Known rows, with every step that occurs:
vime, bomevas: +0.52, -2.80, -0.43, -1.62, +0.33, -1.01, +0.07, +0.05, +0.16, +1.35, +1.52, +1.87, -0.16, +0.98, +1.35, +0.79, +0.24, +0.98, +0.05, +2.03
vime, budivul, ninus, bomevas: +0.97, +2.03, -3.26, +2.43, +1.39, -2.23, +4.48, -2.24, -0.17, -0.26, +0.92, +2.68, +1.21, +1.99, +4.54, +1.77, -0.95, -1.51, -1.56, -0.39
ninus, magad, vime: +1.40, -2.57, -0.85, +2.04, +1.12, +1.85, -2.27, -0.23, +1.97, -0.32, -0.35, -0.19, +5.24, +3.75, -2.61, -1.06, +0.77, -0.11, +0.41, -2.66
budivul, ninus: +1.78, -0.14, +0.04, +1.78, +1.95, +0.17, +0.98, -1.39, +0.15, -1.96, -0.17, +1.59, -0.12, +0.88, -0.52, +0.07, -1.20, -1.54, -0.90, +0.94
magad, vime, budivul, ninus, bomevas: +1.55, +1.01, -3.52, +3.84, +1.46, +0.84, +2.11, -2.17, -0.02, -1.48, -0.12, +3.12, +4.10, +3.49, +4.12, +0.91, +0.01, -2.04, -1.18, -0.93
ninus, magad, vime, bomevas, kuruli, budivul: +3.17, -5.04, -2.32, -0.11, +0.95, -0.98, +1.64, +0.79, +2.38, +0.25, +0.57, +4.03, +8.39, +4.85, +0.36, +2.55, +2.32, +3.67, -0.66, +0.28
bomevas, kuruli, budivul: +1.43, +0.15, -1.03, -0.50, -0.65, -1.41, +3.99, +0.90, -0.05, -0.91, -0.40, +2.45, +3.39, -0.40, +1.64, +2.53, +1.22, +3.15, -1.05, +0.99
bomevas, ninus: +0.31, -0.64, -0.77, -0.10, +1.36, -2.13, +1.50, +1.73, +1.80, -1.09, +0.38, +0.27, -1.13, -0.36, -0.92, +1.47, +0.23, -1.62, +0.14, -0.48
kuruli, budivul, ninus, bomevas: +1.20, +0.86, -1.23, +2.37, +1.54, -2.40, +4.35, -2.93, +0.03, -0.62, +1.51, +3.08, +2.86, +2.78, +3.20, +1.28, -0.33, +0.32, -0.46, +2.62
magad, ninus, budivul, vime, bomevas: +1.98, -3.19, -2.98, -5.99, -0.11, -4.01, +0.92, -2.32, +1.27, -2.21, +0.87, +4.75, -1.96, +0.01, +0.74, +0.51, +1.90, +0.55, -0.27, -0.90
magad, ninus, bomevas, kuruli, budivul: -0.46, +1.03, -3.19, -1.07, -4.27, -4.29, +4.12, -0.64, +2.03, +0.01, +1.05, +2.65, +4.14, -0.45, +2.64, +3.49, +2.51, +3.60, -0.49, -0.91
kuruli, budivul, ninus, magad, vime: +4.59, -2.17, -1.31, +3.24, +4.88, +1.71, +0.09, -1.48, +2.76, -3.07, -0.19, +2.20, +7.70, +5.57, -1.14, -0.35, +0.91, -0.07, -0.16, -0.08
bomevas, kuruli: -0.05, -0.16, -0.79, -0.17, -2.39, -0.93, +2.20, +0.77, -0.65, -0.04, -0.69, +1.41, +0.42, -0.94, -0.73, +2.48, +0.51, +1.30, -1.30, -0.61
magad, ninus: +0.21, +0.26, -1.13, -1.75, -1.50, -0.30, -1.56, +0.07, +2.39, -1.52, +0.19, -0.33, +0.43, -1.66, -0.44, +0.17, +1.78, +0.05, +0.47, -1.67
budivul, vime, magad: +2.16, -1.14, -3.36, +0.19, +3.00, -0.07, -0.83, -2.42, +2.21, -2.29, -2.09, +0.40, +1.74, -0.25, -4.12, -2.24, +0.75, -1.05, -0.31, +0.44
vime, budivul, ninus, magad: +3.86, -0.18, -3.35, +2.62, +4.94, -0.90, +2.54, -1.01, +2.23, -1.36, +0.14, +1.29, +3.21, +3.09, +0.47, +1.00, -0.92, -1.38, -1.48, -2.27
bomevas, ninus, magad: +1.01, -2.67, -1.49, +0.72, +2.84, -3.43, +1.89, +1.36, +3.94, +0.03, +0.84, -0.33, +1.27, +1.70, -3.29, +1.51, -0.02, -1.12, +0.21, -2.06
magad, ninus, bomevas, kuruli: -1.82, +0.00, -2.48, -0.53, -6.13, -4.09, +2.51, -0.77, +1.74, +0.65, +0.67, +1.70, +1.10, -1.15, +0.63, +3.10, +1.77, +1.94, -0.93, -2.41
vime, budivul: +0.89, +1.59, -2.59, -0.29, +1.78, +0.13, +1.72, +0.81, -0.01, -0.10, -0.26, +0.73, +1.22, -0.53, +3.42, +0.83, +0.23, -0.29, -0.57, -1.10
kuruli, magad: +1.11, -1.51, -1.85, +1.33, +1.99, +0.10, +1.80, -1.06, +1.70, +0.54, +0.49, +0.66, -0.75, -1.90, -1.05, -1.15, -1.25, +1.38, +0.91, -0.32
ninus, magad, vime, budivul: +2.50, -1.18, -3.44, +1.55, +3.10, +1.88, -0.51, +0.33, +2.20, -0.60, -0.84, +0.19, +6.19, +3.53, +0.61, -0.28, +1.10, -0.45, -0.27, -3.93
magad, vime: +0.50, -0.72, -0.29, +1.19, +0.01, +3.03, -2.15, -0.09, -0.15, -1.31, -0.93, +0.60, +3.01, +1.75, -0.33, -0.99, +1.06, -0.43, +0.38, -0.90
vime, magad: -0.33, -0.49, -2.12, +1.12, +1.63, +0.80, -0.57, -1.55, +0.65, -0.60, -0.93, -1.93, +1.47, -0.77, -2.19, -0.87, +1.26, -0.44, -0.72, +0.63
ninus, budivul, vime, magad: +0.93, -1.42, -3.42, -1.47, +2.82, -1.16, +1.93, -4.01, -0.47, -2.52, -1.25, +1.47, -1.02, -0.64, -2.40, -1.81, +1.49, -1.30, -1.19, -0.84

Rows:
+1.17, -0.56, -2.85, -4.32, -0.42, -2.79, +0.99, -2.42, +0.94, -3.71, -0.21, +2.76, -1.91, -1.37, -0.97, -0.52, +1.67, -0.36, -0.05, -3.01 -> magad, ninus, budivul, vime
+0.55, -3.17, -0.95, -1.43, -2.24, -2.53, +2.22, +0.86, -0.14, +1.16, +0.85, +3.40, +0.33, +0.12, +0.91, +3.13, +0.61, +2.38, -1.24, +1.25 -> vime, bomevas, kuruli
+2.32, -0.78, -4.59, +2.36, +3.80, +3.01, +1.09, -0.22, +1.84, -1.13, -0.69, +1.62, +3.20, -0.53, +1.94, -1.17, -0.15, +0.62, +0.46, -2.44 -> kuruli, magad, vime, budivul
-0.07, -2.28, -3.58, -1.99, -2.32, -2.67, +4.66, -1.43, +0.63, -0.91, +1.18, +2.62, -2.55, -4.63, -0.55, +2.17, +1.53, +2.43, -1.42, -3.63 -> bomevas, kuruli, magad, ninus, budivul
+0.13, -0.29, -5.22, -0.56, -0.70, -3.02, -0.47, -4.18, +4.12, -1.78, -0.90, +0.55, +2.61, -0.55, -3.07, -1.23, +2.11, -0.50, +0.45, -1.71 -> budivul, vime, magad, ninus, bomevas
+2.99, -2.62, -0.86, +4.10, +3.12, +2.10, -1.53, -1.57, +2.26, -2.03, -0.60, +1.34, +4.76, +4.92, -3.14, -0.87, +0.18, -1.60, -0.48, -1.76 -> budivul, ninus, magad, vime
+1.44, -4.40, -2.83, -0.05, -0.24, -2.39, +3.83, -0.33, +1.47, +1.89, +1.56, +3.53, -0.69, -1.73, -0.30, +2.12, -0.65, +3.60, -0.87, +1.16 -> vime, bomevas, kuruli, magad
+2.71, -3.49, -2.52, -2.37, -0.57, -3.47, +1.92, -0.31, +1.20, -0.76, -0.52, +5.77, +0.78, +0.92, -1.42, +2.01, +0.31, +1.80, -0.98, +0.92 -> budivul, vime, bomevas, kuruli
+3.46, -5.37, -1.33, +2.45, +3.16, +0.62, -1.57, -1.48, +2.41, -0.83, +0.94, +3.05, +4.92, +6.12, -1.89, +0.01, +0.18, -0.53, -0.53, +0.18 -> budivul, ninus, magad, vime, bomevas
+1.94, -5.13, -1.75, -0.89, +2.70, -4.77, +1.58, +2.04, +4.20, +1.39, +2.38, +1.31, +1.01, +2.78, -1.71, +2.31, +0.12, -0.18, +0.28, -0.26 -> vime, bomevas, ninus, magad
+2.26, -0.45, -4.58, -1.63, +1.58, -0.71, -2.32, -2.48, +4.46, -3.92, -2.04, -0.10, +2.42, -1.82, -4.57, -2.08, +2.19, -0.48, +0.26, -1.70 -> budivul, vime, magad, ninus
+1.32, +0.94, -2.62, +0.93, +1.83, +3.10, -0.52, +0.96, +0.01, -1.80, -1.05, +1.03, +4.06, +1.30, +2.99, -0.25, +1.02, -0.90, -0.36, -1.99 -> magad, vime, budivul
+2.61, -1.76, -4.39, +1.67, +4.33, -0.43, +1.21, +2.20, +4.06, -1.76, -0.60, +0.57, +5.46, +3.03, -0.16, +1.10, +1.02, -2.03, -0.11, -4.13 -> bomevas, ninus, magad, vime, budivul
+1.24, -4.07, -1.42, -0.43, +1.72, -0.50, -0.54, +2.31, +1.77, -1.02, +1.00, +2.54, +1.73, +2.29, +0.28, +1.29, +1.05, -1.05, +0.69, +0.82 -> magad, vime, bomevas, ninus
+4.07, -5.58, -3.24, -1.75, +4.46, -5.99, +1.40, +0.47, +5.59, -0.56, +0.92, +3.79, +1.41, +3.17, -3.81, +1.14, -0.48, -0.86, +0.73, -0.40 -> budivul, vime, bomevas, ninus, magad
+3.07, +0.07, -1.33, +1.29, +1.29, -1.14, +4.30, -0.72, +0.05, -2.89, -0.26, +3.89, +3.18, +0.70, +0.81, +2.94, +0.17, +1.61, -1.87, +1.89 -> bomevas, kuruli, budivul, ninus
+0.86, -3.53, -1.06, -1.58, +1.76, -3.65, +1.58, +2.23, +1.82, +0.51, +1.72, +2.11, -1.02, +0.65, +0.63, +2.28, +0.28, -0.43, +0.25, +1.79 -> vime, bomevas, ninus
+1.29, -0.79, -1.66, -2.82, +1.38, -2.19, +2.51, -2.73, -1.26, -2.01, -0.54, +3.38, -2.32, +0.38, -0.22, -0.60, +0.18, -0.96, -0.69, -1.24 -> ninus, budivul, vime
-0.97, -1.51, -3.13, +2.33, -2.32, -3.45, +5.64, -2.16, +1.15, +2.70, +1.11, +2.95, -0.10, -1.64, -0.16, +2.05, -1.04, +2.79, -0.74, -0.96 -> ninus, bomevas, kuruli, magad
+1.45, -2.10, -2.02, +2.51, +2.05, +3.14, -0.60, -1.15, +1.70, -0.53, -0.27, +1.28, +1.97, -0.05, -1.52, -1.98, -0.59, +0.77, +1.03, -1.10 -> kuruli, magad, vime
+0.62, -4.89, -3.84, -3.40, -1.87, -3.82, +4.52, -1.43, +0.96, +0.05, +2.51, +4.34, -2.88, -3.44, +1.17, +2.87, +1.68, +3.62, -1.20, -1.69 -> vime, bomevas, kuruli, magad, ninus, budivul
-0.43, -2.12, -3.38, +3.84, -2.59, -0.49, +3.68, -2.13, +1.30, +1.52, +0.46, +3.27, +3.07, -0.01, -0.24, +1.31, +0.05, +2.24, -0.29, -1.81 -> ninus, bomevas, kuruli, magad, vime
-0.96, -0.30, -1.29, -3.39, -1.73, -1.52, +0.88, -1.23, -0.60, -1.68, +1.30, +0.54, -2.14, -1.83, +1.47, +0.81, +2.38, +0.29, -0.59, -3.07 -> magad, ninus, budivul
+4.92, -4.86, -1.61, +1.87, +5.23, +0.43, +0.24, -1.48, +2.82, -1.76, +1.07, +4.28, +7.57, +6.81, +0.39, +0.27, +0.82, +1.10, -0.19, +1.73 -> kuruli, budivul, ninus, magad, vime, bomevas
+1.31, -1.60, -3.44, -0.23, -1.99, -1.42, +1.97, -0.39, +3.30, -1.03, +0.45, +1.64, +0.05, -3.93, -2.32, +1.56, +0.98, +3.15, -0.23, -2.71 -> bomevas, kuruli, magad, ninus
+2.80, -2.99, -1.82, -2.65, +1.57, -2.37, +0.17, -0.83, +1.75, -0.60, +0.12, +4.25, +0.45, +1.68, -0.74, -0.16, -0.38, +0.48, +0.82, +1.59 -> budivul, vime, bomevas
+2.86, +1.51, -2.59, +1.57, +3.66, +0.41, +2.28, -0.65, -0.04, -2.48, -0.28, +2.32, +0.92, +0.73, +2.62, +0.84, -0.72, -1.83, -1.62, -0.14 -> vime, budivul, ninus
-2.15, +0.09, -1.49, +1.18, -4.71, -3.66, +3.91, -0.88, -0.36, +2.26, +0.48, +2.08, +0.80, +0.21, +1.15, +3.03, +0.29, +1.35, -1.32, -0.81 -> ninus, bomevas, kuruli
+0.26, -0.36, -3.13, -0.72, -0.01, +0.16, -2.22, -1.39, +2.73, -2.35, -0.70, -2.79, +1.84, -2.06, -2.63, -0.72, +2.78, -0.39, -0.03, -1.34 -> vime, magad, ninus
-0.39, +0.18, -0.63, +3.06, -0.30, -2.20, +2.71, -3.18, +0.07, +0.31, +1.15, +2.26, +0.12, +1.97, +1.31, +0.92, -1.21, -1.14, -0.89, +0.78 -> budivul, ninus, bomevas
+4.44, -3.26, -3.14, -3.35, +4.94, -4.87, +3.28, +1.25, +3.83, -2.45, +0.69, +5.48, +1.94, +2.14, +0.40, +1.43, +0.38, +0.66, +1.25, +2.89 -> kuruli, budivul, vime, bomevas, ninus
+1.16, +0.77, -4.43, +3.97, -0.88, -0.48, +4.07, -1.38, -0.33, -1.51, -0.51, +4.67, +4.49, +2.57, +3.76, +3.26, +0.42, -0.67, -2.55, -2.00 -> magad, vime, budivul, ninus, bomevas, kuruli
+0.80, -1.43, -3.05, +4.52, -0.70, -3.07, +6.40, -3.16, +1.11, +0.63, +1.25, +4.07, -0.12, -0.66, -0.54, +2.27, -1.95, +1.16, -1.71, -0.26 -> budivul, ninus, bomevas, kuruli, magad
+4.65, -4.23, -2.18, +0.66, +3.09, -3.72, +4.55, -0.78, +2.58, -0.64, +1.59, +4.97, +5.26, +3.86, -0.10, +3.73, +0.35, +3.02, -1.80, +1.89 -> vime, bomevas, kuruli, budivul, ninus, magad
+3.13, +1.03, -2.98, +2.95, +3.47, +3.09, +0.08, -0.59, -0.09, -3.69, -1.24, +2.76, +3.99, +2.49, +2.56, +0.30, +0.08, -1.95, -1.38, -1.22 -> magad, vime, budivul, ninus
+3.66, -5.62, -1.85, +2.61, +1.05, -0.31, +0.58, -0.87, +2.14, -1.08, +0.48, +4.66, +5.05, +5.14, -2.11, +2.34, +0.80, +0.67, -1.88, -0.44 -> budivul, ninus, magad, vime, bomevas, kuruli
+4.02, -3.32, -1.63, +1.19, +1.74, +0.35, +2.10, -0.19, +0.03, -2.85, +0.35, +6.39, +5.84, +3.56, +1.92, +2.89, +1.32, +1.93, -1.62, +3.07 -> magad, vime, bomevas, kuruli, budivul, ninus
+4.11, -1.30, -1.28, +2.00, +5.21, -1.21, +2.34, -1.79, +2.26, -1.60, +0.49, +1.82, +4.65, +3.72, -1.03, +0.34, -0.09, +0.63, -0.27, +0.67 -> kuruli, budivul, ninus, magad
-1.11, -0.93, -3.44, -2.26, -0.41, -0.64, +0.26, -2.91, +0.22, -1.98, +0.18, -1.47, -0.84, -2.78, -0.51, -0.06, +3.42, -0.45, -1.33, -2.21 -> vime, magad, ninus, budivul
+2.07, -5.65, -3.14, +1.13, +3.71, -0.62, +0.86, +1.19, +3.80, -0.42, +1.49, +3.20, +0.82, +0.31, -0.87, +0.51, -0.16, +0.22, +1.31, +0.53 -> kuruli, magad, vime, bomevas, ninus
+2.01, -3.77, -3.50, -5.74, -2.42, -5.01, +3.00, -1.38, +0.82, -2.49, +0.47, +6.17, -1.31, -0.89, +0.11, +2.88, +2.54, +1.99, -1.48, -1.86 -> magad, ninus, budivul, vime, bomevas, kuruli
+4.53, -2.55, -1.94, +3.23, +2.78, +0.87, +2.47, -1.00, +2.34, -2.96, -0.87, +3.85, +8.23, +4.57, -1.72, +1.75, +1.15, +1.36, -1.49, -1.06 -> bomevas, kuruli, budivul, ninus, magad, vime
+0.48, -0.61, -5.95, -0.60, -3.16, -4.13, +2.06, -3.41, +3.88, -2.10, -1.45, +1.87, +2.88, -1.53, -3.42, +0.71, +2.72, +0.89, -1.33, -2.21 -> budivul, vime, magad, ninus, bomevas, kuruli
+5.27, -4.94, -3.78, -2.40, +6.34, -6.08, +3.38, +0.69, +5.80, -1.27, +1.11, +4.53, +4.01, +4.20, -1.73, +1.22, +0.34, +1.17, +1.31, +1.14 -> kuruli, budivul, vime, bomevas, ninus, magad
+0.20, -4.73, -1.46, -2.20, +1.31, -1.56, +2.08, +0.80, -0.44, -1.17, +1.97, +3.66, -1.10, +1.87, +2.06, +2.01, +1.78, -1.37, -0.72, +0.04 -> magad, vime, bomevas, ninus, budivul
+4.30, -1.12, -5.24, +4.37, +3.20, +2.29, +4.02, -1.02, +1.29, -3.39, -1.03, +4.73, +3.50, -0.55, +0.44, +1.31, -0.73, +0.62, -2.29, -2.08 -> bomevas, kuruli, magad, vime, budivul, ninus
